In the rows, 128 means zero.
Known rows, with every step that occurs:
renon/sigo: [125 120 104 156 123 118 130 110 104 154 122 132 119 154 158 148 131  98
 133 128  99 158  97 120 106 115 151 115 109 134 116 128 149 140 139 115
 122 128  88 112 140 141]
mitaza/digigak: [141 126 108 117 124 129 153 131 150  98 107 124 116 127  90 155 121 103
 105 128 132 119 115  97 120 122 142 130 138 119 110 157 122 124 120 105
 132  98 116 107 131  86]
sigo/buten: [147 121 134 119  99 124 154 108 110 123 113 138 151 139 144 146 128 116
 159 126 141 135 118 123 116 106 139 128 130 122 132 128 117 129 202 119
 114 132  96 127 140 146]
zudo/kodo/renon/buten: [ 68 101 120 106 172 128  99  59  81 185 145 138 132 107 146 114 126 132
 168 160  85 147  63 145 100 150 143  83 115 110 115 148 149 154  93 133
 110 166  76 118  83 198]
funaz/tiri/renon/sigo: [111 112 113 168 116  66 158 118  93 198 152 109 122 114 235 162 126 137
 106 127  52 161  83  91 114 114 146 113 102 125  89 112 217 161  87 166
 115 144  72 147 101 154]
tiri/funaz: [126 123 131 150 130 120 133 141 129 153 147 116 143 120 144 121 117 167
 117 141  95 135 127 127 139 127 123 123 101 112 117 115 156 139 114 142
 126 130 134 144 112 126]
buten/sigo: [126 114 116 138  97 116 154 111 123 127 113 147 152 145 143 131 129 115
 146 132 128 148 130 129 110 109 139 124 123 107 128 116 139 146 201 118
 127 147  93 117 151 145]
leve/renon: [115 122  83 133 113 120 116 158 141 103 117 121 110 142 135 101 146 110
 145 131 114 155 132 106 119 128 121 128 131 137 138 113 140 135 147 138
  99 141 105 125 110 127]
renon/buten: [123 118 109 148 123 116 133 102  96 148 122 139 117 147 157 149 135  88
 137 126 116 142  98 116 114 104 163 121 114 123 120 128 146 134 132 113
 116 131  79 110 132 134]
kodo/renon/mitaza: [144 122 113  82 139 111  97 124  98 122 117 105 109 109 175 131 140 123
 125 119  93 125  76 124 104 203 127 108 118  96 121 153 144 116 101 119
 115 130  95 119 100 174]
kimivaf/renon/buten/sigo: [126  86  90 147  95  97 149  91  90 158 120 157 157 131 189 157 141  88
 175 131 111 155  80 119  77  87 161 103 111  92 116 100 157 166 196 101
 104 158  22  80 142 145]
renon/mitaza: [148 132 118 118 121 101 116 149 109 107 111 124 102 140 170 144 129  98
 121 107 108 130 105 117 124 167 128 136 118 113 138 143 149 105 127 120
 115 120 115 116 122 144]
kimivaf/kodo/renon/mitaza/digigak/masid: [126 113  97  71 101 108 111 127 168  95  89 101 118  85 130 172 124  87
  85  99  88  99  65  73  87 193 142 134 148 104 101 184 146 132  78  69
 114  76 127  44 122  95]
masid/digigak/renon/kodo: [120 126 142  88 122 136 156 148 186 161 109 141  70 138 104  99 119 121
 135 115 142 132 171 122 110 116 109 130 174  98 152 141 177 136 146 131
 119 124 135 115 186 126]
leve/renon/funaz: [101 116  63 117 124 118 112 197 143 115 126 116 121 192 147  96 131 116
 125 132  89 166 149 105  91 135 147 110 118 146 151 109 147 136  88 165
  95 139 101 129  73 144]
masid/digigak/mitaza/renon/kodo: [147 137 133  86 130 132 176 146 202 150  87 129  74 133 106 112  92 100
 130 117 156 137 160  88  79 116  92 141 207  87 144 158 194 116 129 140
 103 116 123 103 214  71]
masid/digigak/mitaza/renon/funaz/tiri: [139 145 110  99 155 118 183 206 196 145  99 128 104 154 132 106  81 138
  84 123 119 147 170  85  77 134 111 126 160 104 128 134 194 138  66 175
 109 118 136 159 160 103]
digigak/mitaza/renon/buten/sigo: [137 114 104 144 110  98 191  86 122 137  74 168 127 149 154 131 125  73
 147 104 141 165  98 100  61  92 158 123 168  92 123 128 190 157 209 116
  96 154  44  92 192  89]
leve/renon/buten/sigo: [109  99  50 163  78  92 148 117 104 120  98 149 121 178 177 125 155  55
 171 139 104 189 103  95  86  83 166 116 114 111 129  99 167 159 225 116
  86 161  24  96 139 150]
seran/digigak/renon/kodo/zudo: [ 81  82 140 117 124 165 150 117 179 161 132 149 117 105 109  82 119  95
 136 115 111 114 136 136 108 111 135 123 132 132 142 112 149 144 152 116
  94 131 139  71 131 123]
zudo/kodo/renon: [ 75 109 139  86 178 144  96  85 110 164 149 127 142  89 116  93 118 174
 159 162  95 133  94 156 115 175 108  90 128 112 123 150 128 148  90 146
 121 162 123 134  80 194]
funaz/tiri/renon/sigo/buten: [129 107 121 158  87  62 187  97  74 192 135 120 144 123 249 182 127 123
 136 124  63 166  75  86 101  94 156 110 105 121  92 112 209 161 159 156
 102 149  40 146 116 174]
tiri/renon: [125 129 132 121 119  86 145 115 111 141 134 119 124 102 165 138 133 143
 126 122 110 134 110 110 125 135 131 126 140 116 112 124 179 142  87 162
 120 144 100 147 111 125]
digigak/mitaza: [142 134 139 125 132 124 153 111 155 107  94 135 117 115 136 120 107 121
 109 113 158 118 122 112 126 148 100 139 154  97 117 135 146 118 141 129
 125 128 120 135 168 116]
mitaza/digigak/renon: [126 122 122 101 134 131 163 133 168  99  98 144  98 117  71 123 139 120
 103  96 140 113 123 114 113 131 149 124 158 120 120 153 141 151 137 108
 128 109 127 112 142  75]
sigo/buten/renon: [158 122 126 112  84 110 180  80 119 145 109 165 146 139 162 141 150 120
 166 110 150 151 101 125 114  88 123 123 161 124 156 109 144 133 195 143
 120 158  84 146 145 171]
kodo/renon/mitaza/digigak/masid: [128 129 108 106 126 112 138 142 153  75  77 119 103 112 127 164 130  66
  95 100 106  97  69  72  96 226 135 153 159  84  90 189 139 125  80  71
 119  89 102  97 116 109]
zudo/kodo/renon/sigo/buten: [ 89  93 121 105 144 127 124  46  68 185 126 142 156 123 162 130 119 130
 197 157  81 168  52 143  79 143 142  76 112 115 112 149 141 162 172 123
 102 166  53 117 102 225]
leve/renon/kodo/zudo: [ 80  86  74  97  98 134 101 133 152 156 148  96 117 119 139  95 135 107
 157 162  74 161 154 102 101  96 132 112 115 143 155 118 168 135 122 138
  85 146 105  57  91 130]
vuvut/renon/kodo: [133 109 111 125 119 147 131 107 122 180 145 123 128 166 162 127 111 149
 125 119 110 123 116 104  96 126  97 109 122 125 161 137 169 123 104 166
 120 149  91 117 126 166]
funaz/tiri: [116 120 135 149 129 116 140 145 135 157 152 115 135 117 163 131 121 152
 104 135  96 125 134 114 139 120 120 127 105 129 118 118 146 133 121 145
 129 130 139 145 107 141]
renon/vuvut: [161 110 112 103 113 118 144  97 115 139 127 131 119 181 135 150 145 123
 156 118 108 119 115 103 113 110 133 121 139 127 134 133 138 126 151 136
 129 137 106  86 117 123]
masid/digigak: [151 150 116 113 126 133 142 151 155 111 102 135  98 129  99 130 117 109
 134 144 153 136 149 116 131 124 107 141 140 106 122 135 132 123 128 119
 132 116 132 145 180 137]
masid/digigak/mitaza/renon/sigo: [162 150  99 126 140 121 178 135 163 126  64 147  76 140 114 126 107  78
 134 116 148 167 116  91  71 121 117 132 180 103 110 148 189 142 143 117
 108 119  88 121 227  89]
zudo/kodo/renon/buten/sigo: [ 69  87 109 117 144 116 126  40  76 182 127 158 156 125 159 118 125 118
 186 167  85 166  64 145  83 132 154  80 110  88 114 133 158 172 168 123
 109 183  42 105 107 218]
seran/digigak: [130 120 136 169 129 150 154 138 149 107 116 152 125 137 124 120 116  80
 124 114 142 112 105 125 135 138 117 146 131 125 111 110 103 119 158 115
 112 112 128 134 139 131]
zudo/kodo: [ 80 121 142 124 161 132 115 105 122 148 146 146 134 120 112 107 108 147
 156 149 113 138 120 150 135 142 109 120 125 132 140 143 135 136 111 147
 122 152 141 131 101 162]
kimivaf/kodo/renon/buten: [115  90  94  76 118 120  86  69 102 182 137  98 139  85 161 143 139 131
 130 138  82 137  67 127  84 102 166  73 108 126 115 130 149 152 107 111
 108 128  86  62 117 150]

Rows:
[114  88 130 105 116 126 119 128 139 189 162 114 132 111 169 137 120 134
 151 124 101 120 122 117  93 115 113 107 136 110 143 124 155 128 113 132
 108 133  97  75 111 118]
kimivaf/renon/kodo
[ 89  87 111  64 119 145 148 108 180 149 127 119 106  93  76 118 124 116
 118 127 100 119 146 107  94  98 161 109 142 124 139 158 167 150 111 109
 113 114 127  43 126  80]
mitaza/digigak/renon/kodo/zudo
[ 94 104 111  92 158 127 114 160 125 185 164  95 156 135 182 112 114 186
  89 147  55 131 124 124  89 159 142  82  94 119 118 122 148 147  41 171
 122 137 117 153  49 189]
kodo/renon/funaz/tiri
[108  99 107 172  86  50 186  91  82 189 136 135 144 125 245 164 134 112
 124 134  68 165  85  85 105  83 167 115 104  93  92  97 225 173 155 155
 108 165  31 134 121 162]
funaz/tiri/renon/buten/sigo
[185 131  70 116 125 122 140 134 112  79  94 126 102 160 144 165 119  97
  91  98 115 114  67  74  99 178 112 124 109 108 131 174 157 111  97 124
 122 114  74 117 128 144]
vuvut/renon/mitaza/digigak
[127 100 103 136 127 110 125 108  98 161 136 137 132 114 176 154 141 101
 158 123 108 137  79 117  93 105 149 104 114 114 115 113 149 148 121 110
 104 138  54  90 119 124]
kimivaf/renon/buten
[141 112 111 145  96 113 157  91  82 147 107 144 139 162 174 167 130  85
 163 125 113 164  88 115  91  94 164 113 113 130 118 128 138 141 209 105
 109 133  56 111 150 161]
renon/sigo/buten
[161 130  98 108 119 104 140 149 129  75  92 119  88 139 134 172 124  72
  98 107 112 123  91  83 116 165 141 140 126 103 121 171 142 101 117  97
 119  90 103  95 127  99]
renon/mitaza/digigak
[161 150 105 118 140 117 179 125 157 121  64 152  72 136 112 127 112  65
 138 116 165 152 118  86  80 110 126 136 183  91 117 148 187 137 136 118
 102 121  81 119 221  79]
masid/digigak/mitaza/renon/buten
[140 121 141 144 131 125 156 162 149  87  93 167  80 140 149 104 134  69
 117  63 132 110  90 130 125 185 124 148 139 110 131 122 145 122 174 108
  96 115 125 127 143 138]
seran/digigak/renon/mitaza
[139 101 135 101  73 113 178  74 131 191 127 151 134 155 186 146 136 116
 167 108 128 150 112 112  98  71 121 118 170 113 178 119 167 118 191 151
 109 153  76 112 144 169]
sigo/buten/renon/kodo
[135 127 129 130 115  50 144 155  98 151 142 100 103 103 245 159 128 135
  93 107  59 134  92  87 132 171 122 134 108 103 112 130 219 125  75 172
 109 136 100 151  84 155]
funaz/tiri/renon/mitaza
[125 116  88 136 144 133 137 166 118 175 159 120 156 185 186 122  98 189
  76 127  73 131 124 102  94 145 116  96  76 142 147 114 169 145  40 199
 126 149 105 169  71 199]
vuvut/renon/funaz/tiri
[113 113  58 161 109 110 118 143 114 127 114 122 101 166 164 121 151  81
 152 131  87 184 101 100  96 114 145 114 113 145 124 111 160 147 158 127
  94 141  65 109 122 142]
leve/renon/sigo
[167 114  84 152  99 130 160  75  64 151 104 151 154 183 185 159 124 111
 158 116 113 159  61 102  76 108 135  99  96 136 132 128 154 149 189 131
 111 156  24 132 150 200]
vuvut/renon/sigo/buten
[114 136 120 153 116 127 168 140 182  81  87 142 121 131  81 162 116  71
  98 107 144 101 119  73 118 152 137 173 169 115  96 164 124 137 103  81
 132  88 134 106 145  63]
mitaza/digigak/masid
[135 131 133 102 128 103 129 154 126 106 105 143  83 133 152 111 146 118
 120  75 117 124 113 134 117 176 134 130 140 113 148 140 170 130 143 122
 114 131 125 120 130 132]
digigak/renon/mitaza
[ 92  95 113  78 124 141 121 118 143 191 158 106 133 104 108 111 123 128
 154 145  81 146 154 124  75  86 154 106 140 153 160 140 173 144  95 139
  97 137 135  46 106  83]
mitaza/renon/kodo/zudo
[121 114 103 124 129 118 167 108 137 116  93 155  86 136 102 142 147  81
 114  94 129 127  94 102  98 105 183 116 145 113 113 152 159 156 141  93
 116 112  80  94 146  80]
mitaza/digigak/renon/buten
[137 121  92 150 112 105 154  86 110 175 122 157 116 151 178 144 150 103
 141 113 111 176  78 123 106  97 134 110 140 135 141 107 173 144 135 141
 126 155  75 130 145 169]
buten/renon/sigo
[122  86 116  76  69 126 164  50 128 197 138 140 153 113 166 137 135 114
 178 142 112 158 122 124  95  55 137 107 143 129 176 116 171 132 172 143
 104 162  85  77 128 174]
sigo/buten/renon/kodo/zudo
[193 104 110  87  71 101 197  47 104 156 108 169 135 189 168 165 166 114
 193  99 131 141  87 101  97  69 128 117 172 123 162 114 152 130 218 151
 120 166  61 105 135 165]
sigo/buten/renon/vuvut
[164 134 110 128  67  84 209 114 151  76  53 174 112 152 159 193 140  34
 128  68 146 126  66  59 102 154 131 178 190  97 134 162 159 117 169  87
 112 107  79 111 154 121]
sigo/buten/renon/mitaza/digigak/masid
[131 124 101 127  99 108 185 111 137 130  70 183  92 155 124 117 141  70
 159 119 150 166 128 121  93  88 158 127 146  83 124 118 179 174 225  98
 116 148  60 121 216 152]
masid/digigak/renon/buten/sigo
[133 140 112 144 109 102 157 162 164  60  74 137  94 142 125 178 121  43
  91  87 125 104  95  62 116 194 136 182 156 102 106 181 145 113 100  73
 121  77 123  94 138  79]
renon/mitaza/digigak/masid
[ 71 100 113 114 174 131  98  65  86 191 144 130 135 113 147 114 119 144
 167 162  68 163  63 148  91 163 131  78 112 120 111 146 151 161 100 134
 115 164  85 118  89 208]
zudo/kodo/renon/sigo
[ 99 115 117 130 139 116 135 183 138 170 161 112 146 164 177 127 103 162
  83 133  71 138 150 114 111 127 145 109  92 136 134 114 155 135  62 170
 124 127 135 149  73 158]
renon/funaz/tiri
[130 121 112  62 129 144 160 125 199 157  99 117  93  92  84 102  91 103
 140 148 138 142 171  94  75 101 108 129 180 102 141 154 196 131 107 131
  98 124 129  68 200  76]
masid/digigak/mitaza/renon/kodo/zudo
[161 113 107  90 127 118 154 111 117 150 131 134 116 183 113 138 155 129
 167 102 101 132 119 104  78  99 148 115 169 148 146 138 155 142 144 145
 114 143 112  74 113  70]
mitaza/renon/vuvut
[110 123 112 105 130  85 139 154 114 153 142 115 137 149 183 135 116 149
 105 123  87 145 126 109  97 143 155 110 126 125 127 120 187 143  27 187
 117 144  96 152  74 140]
tiri/renon/funaz
[181 142 107 113 111 117 206 113 142 122  45 158  97 152 128 144 107  62
 163 113 161 172 107  87  59  98 128 129 182  98 114 148 178 144 215 109
  95 121  56 120 239 106]
masid/digigak/mitaza/renon/sigo/buten
[109 116 103  86 143 130 158 174 171 110 106 141 111 167  86 118 121 129
  85  96 114 126 142 111  84 139 173 107 144 128 135 149 149 152  80 133
 123 108 121 117 105  91]
mitaza/digigak/renon/funaz
[ 79  86 127 104 105  90 141 106 128 224 186  80 140  67 206 136 111 163
 112 160  38 135 138  93 117  97 135 109 103 123 120 119 224 150  52 179
 105 149 113  98  72 144]
funaz/tiri/renon/kodo/zudo
